Each row comes from the steps of one path. Every step used is in the known rows, and no mark comes twice. Write the path behind each row, first mark first.
Known rows
gurig-netif-vezi-mibod-duven-zavadus: [ 1.66 -2.15  2.61  0.99  1.54  0.22  0.69 -1.09  1.27  0.25  0.54  0.08
  0.14  2.48 -3.79  0.23  1.20 -0.57]
mibod-duven-vezi-gurig-migi: [ 0.52 -2.72  2.09  1.20  2.57 -0.55  2.21 -1.94  2.14 -0.25 -0.64 -0.91
  0.41  0.31 -2.64  1.73  2.24 -1.85]
gurig-duven: [ 0.67 -1.93  0.26  0.61  1.04  1.05 -0.57  0.05  1.39  0.53  1.09 -1.25
  1.90  2.75 -2.16  0.96  2.45 -2.08]
vezi-netif: [ 1.31 -1.07  0.88  0.63 -0.06  2.69  1.00 -0.11 -0.44 -0.54  0.05 -2.66
  1.93  2.33 -3.72  2.09  3.31  0.16]
netif-vezi-gurig-duven: [ 0.32 -1.71  1.24  0.45  1.60  1.07 -0.67 -0.56  1.85  0.32 -0.08 -0.54
  1.10  2.46 -0.77  1.11  2.73  0.13]
netif-gurig: [ 2.12 -1.44  1.46 -0.67  0.17  1.54 -0.81 -0.96  2.72  0.73  0.16 -0.95
  1.96  2.40 -2.45  1.75  3.53 -0.60]
mibod-gurig-netif-vezi: [ 0.82  0.30  1.37 -0.90  0.65  1.90 -0.19 -0.66  2.90 -0.36  0.34 -0.03
  1.56  2.64 -3.34  1.07  2.16 -0.34]
zavadus-duven-vezi-mibod-gurig-migi: [ 1.28 -1.41  1.15  0.86  2.84 -0.10  1.90 -2.79  1.04 -0.06 -0.82 -1.80
  1.31  0.88 -4.35  1.58  2.94 -1.23]
netif-vezi: [ 1.82 -1.88  1.11  1.05 -0.26  2.38 -0.37 -0.30  2.99  0.51 -0.17 -1.09
  1.97  2.98 -2.29 -0.18  3.45 -0.17]
gurig-mibod: [ 0.39 -2.03  0.13  1.67  1.00  1.15 -1.35  0.34 -0.11  0.17 -0.60 -1.68
  1.62  3.03 -3.35  1.52  2.79 -1.13]
mibod-gurig-duven-vezi: [-0.25 -1.07  0.59  0.27  2.78 -0.03  0.05 -0.44  2.32  0.26  0.20 -0.63
  0.85  1.78 -2.43  1.76  2.19 -1.74]
duven-mibod-gurig: [ 1.22 -0.58  0.17 -0.54  1.99  0.65 -1.12 -0.32  1.93 -0.27  0.23 -2.63
  1.24  2.65 -5.37  2.45  4.06 -0.52]
zavadus-duven-mibod-gurig-netif-vezi: [ 2.08 -0.81  1.06 -0.80  1.79  0.68  0.25 -1.49  1.28 -1.08  0.82 -1.82
  1.60  2.51 -5.69  0.63  3.37  0.09]
duven-vezi-mibod-gurig-migi: [ 0.65 -0.77  1.19  0.81  3.17  0.06  0.56 -2.06  2.63  0.53 -2.04 -0.63
  0.77  1.09 -3.35  2.58  2.64 -1.03]
netif-vezi-gurig-mibod-duven: [ 0.02 -2.43  2.11  1.78  1.88  0.69 -0.79 -0.48  0.19 -0.03 -0.53 -0.59
  0.21  2.18 -2.05  1.41  2.63  0.48]
zavadus-duven-mibod-gurig: [ 1.78 -1.21  0.32 -0.34  1.71  0.51  0.35 -1.13  0.25 -0.80  1.24 -3.67
  1.70  2.33 -6.27  1.50  4.20 -0.66]
mibod-gurig: [ 0.51 -0.23  0.44 -0.31  0.58  1.74 -0.09 -0.24  1.77  0.00  0.84 -2.21
  1.70  2.46 -3.95  2.04  3.22 -1.13]
netif-vezi-mibod: [ 1.94 -1.62  1.89  1.39  0.66  2.18 -0.96 -0.87  1.76  1.01 -0.89 -0.86
  1.51  2.88 -2.93  0.83  3.33  0.81]
zavadus-duven-vezi: [ 2.03 -2.99  1.02  1.23  0.90  0.76  2.34 -1.38  0.72 -0.27  0.14 -2.70
  2.15  1.57 -4.47 -0.14  3.17 -1.12]

Write each row's path
[-0.52 -2.28  0.04  0.21  2.45 -0.89  0.57 -0.23  0.36  0.07  0.96 -2.24
  0.24  2.28 -1.87  1.87  2.02 -1.64]  vezi-gurig-duven-zavadus
[ 0.96 -1.58  1.44  0.41  0.56  1.87 -0.12 -0.70  1.98  0.11 -0.58 -1.39
  1.42  2.41 -1.93  1.11  3.40  0.82]  netif-vezi-gurig
[-0.24 -0.39  0.23 -0.25  1.75  0.84 -0.71 -0.08  1.62  0.22  1.44 -1.25
  1.33  2.51 -2.63  2.00  2.50 -1.89]  mibod-gurig-duven
[ 1.05 -1.96  1.77  1.07  2.53  0.50  0.04 -0.93  0.38 -0.09 -2.46 -0.33
  0.57  1.41 -2.34  2.74  2.81  0.84]  duven-vezi-netif-gurig-mibod
[ 1.87 -1.77  1.00 -0.89  2.57 -0.27 -2.30 -0.90  2.70  0.72  0.24 -0.33
  1.15  2.57 -2.34  2.17  3.46 -0.81]  netif-gurig-duven-mibod
[-0.79 -3.00  1.10  1.60  2.67 -1.20  0.37 -0.14 -1.53 -0.31  0.39 -2.26
 -0.61  1.94 -3.28  2.35  1.95 -1.22]  vezi-gurig-mibod-duven-zavadus
[ 0.78 -3.08  1.60  1.19  2.28 -1.11 -0.88 -0.55  0.77  0.61  0.55 -0.57
 -0.39  2.24 -2.48  1.69  2.32 -1.67]  netif-gurig-mibod-duven-zavadus
[ 0.05 -3.52  0.70  2.58  2.03 -0.93  0.05  0.37 -0.62  0.10  0.90 -1.86
 -0.26  2.58 -3.67  0.85  1.90 -2.46]  gurig-mibod-duven-zavadus
[ 1.33 -1.99  1.31  1.29  1.22  1.53  1.91 -0.57  0.65 -0.43 -1.42 -1.89
  1.38  1.47 -3.46  1.68  2.94  0.24]  duven-vezi-netif
[ 1.49 -1.10  2.02  0.12  2.37  0.26  1.89 -2.22 -0.33 -0.48 -0.19 -1.45
  1.40  1.27 -5.68  1.54  2.06 -0.21]  zavadus-duven-vezi-mibod-gurig-netif
[ 2.34 -2.32  1.97  0.42  1.35  0.94  2.36 -1.99 -0.04 -0.56 -0.41 -2.00
  1.57  0.99 -3.69  1.38  3.40  0.49]  zavadus-duven-vezi-netif-gurig
[-0.27 -3.14  1.53  2.06  2.48 -0.67 -0.11 -0.30  0.23  0.00 -0.20 -1.11
 -0.77  2.30 -2.01  0.99  2.24 -0.21]  netif-vezi-gurig-mibod-duven-zavadus
[ 0.72 -2.48  2.95  0.40  2.10 -0.18  2.21 -1.37  0.78 -0.68  0.03 -0.55
  0.50  0.70 -3.90  1.69  1.36 -0.86]  mibod-duven-vezi-gurig-netif
[ 1.32 -2.78  2.58  1.90  1.46  0.89  2.46 -0.71  0.10 -0.47  0.03 -1.52
  0.57  0.92 -3.91  1.45  2.46 -0.58]  mibod-duven-vezi-netif
[ 0.80 -1.26  0.89  0.37  1.15  1.36  0.17 -1.61  3.50  0.05 -1.27 -0.73
  1.44  1.96 -0.95  1.16  3.24 -0.30]  netif-vezi-gurig-migi
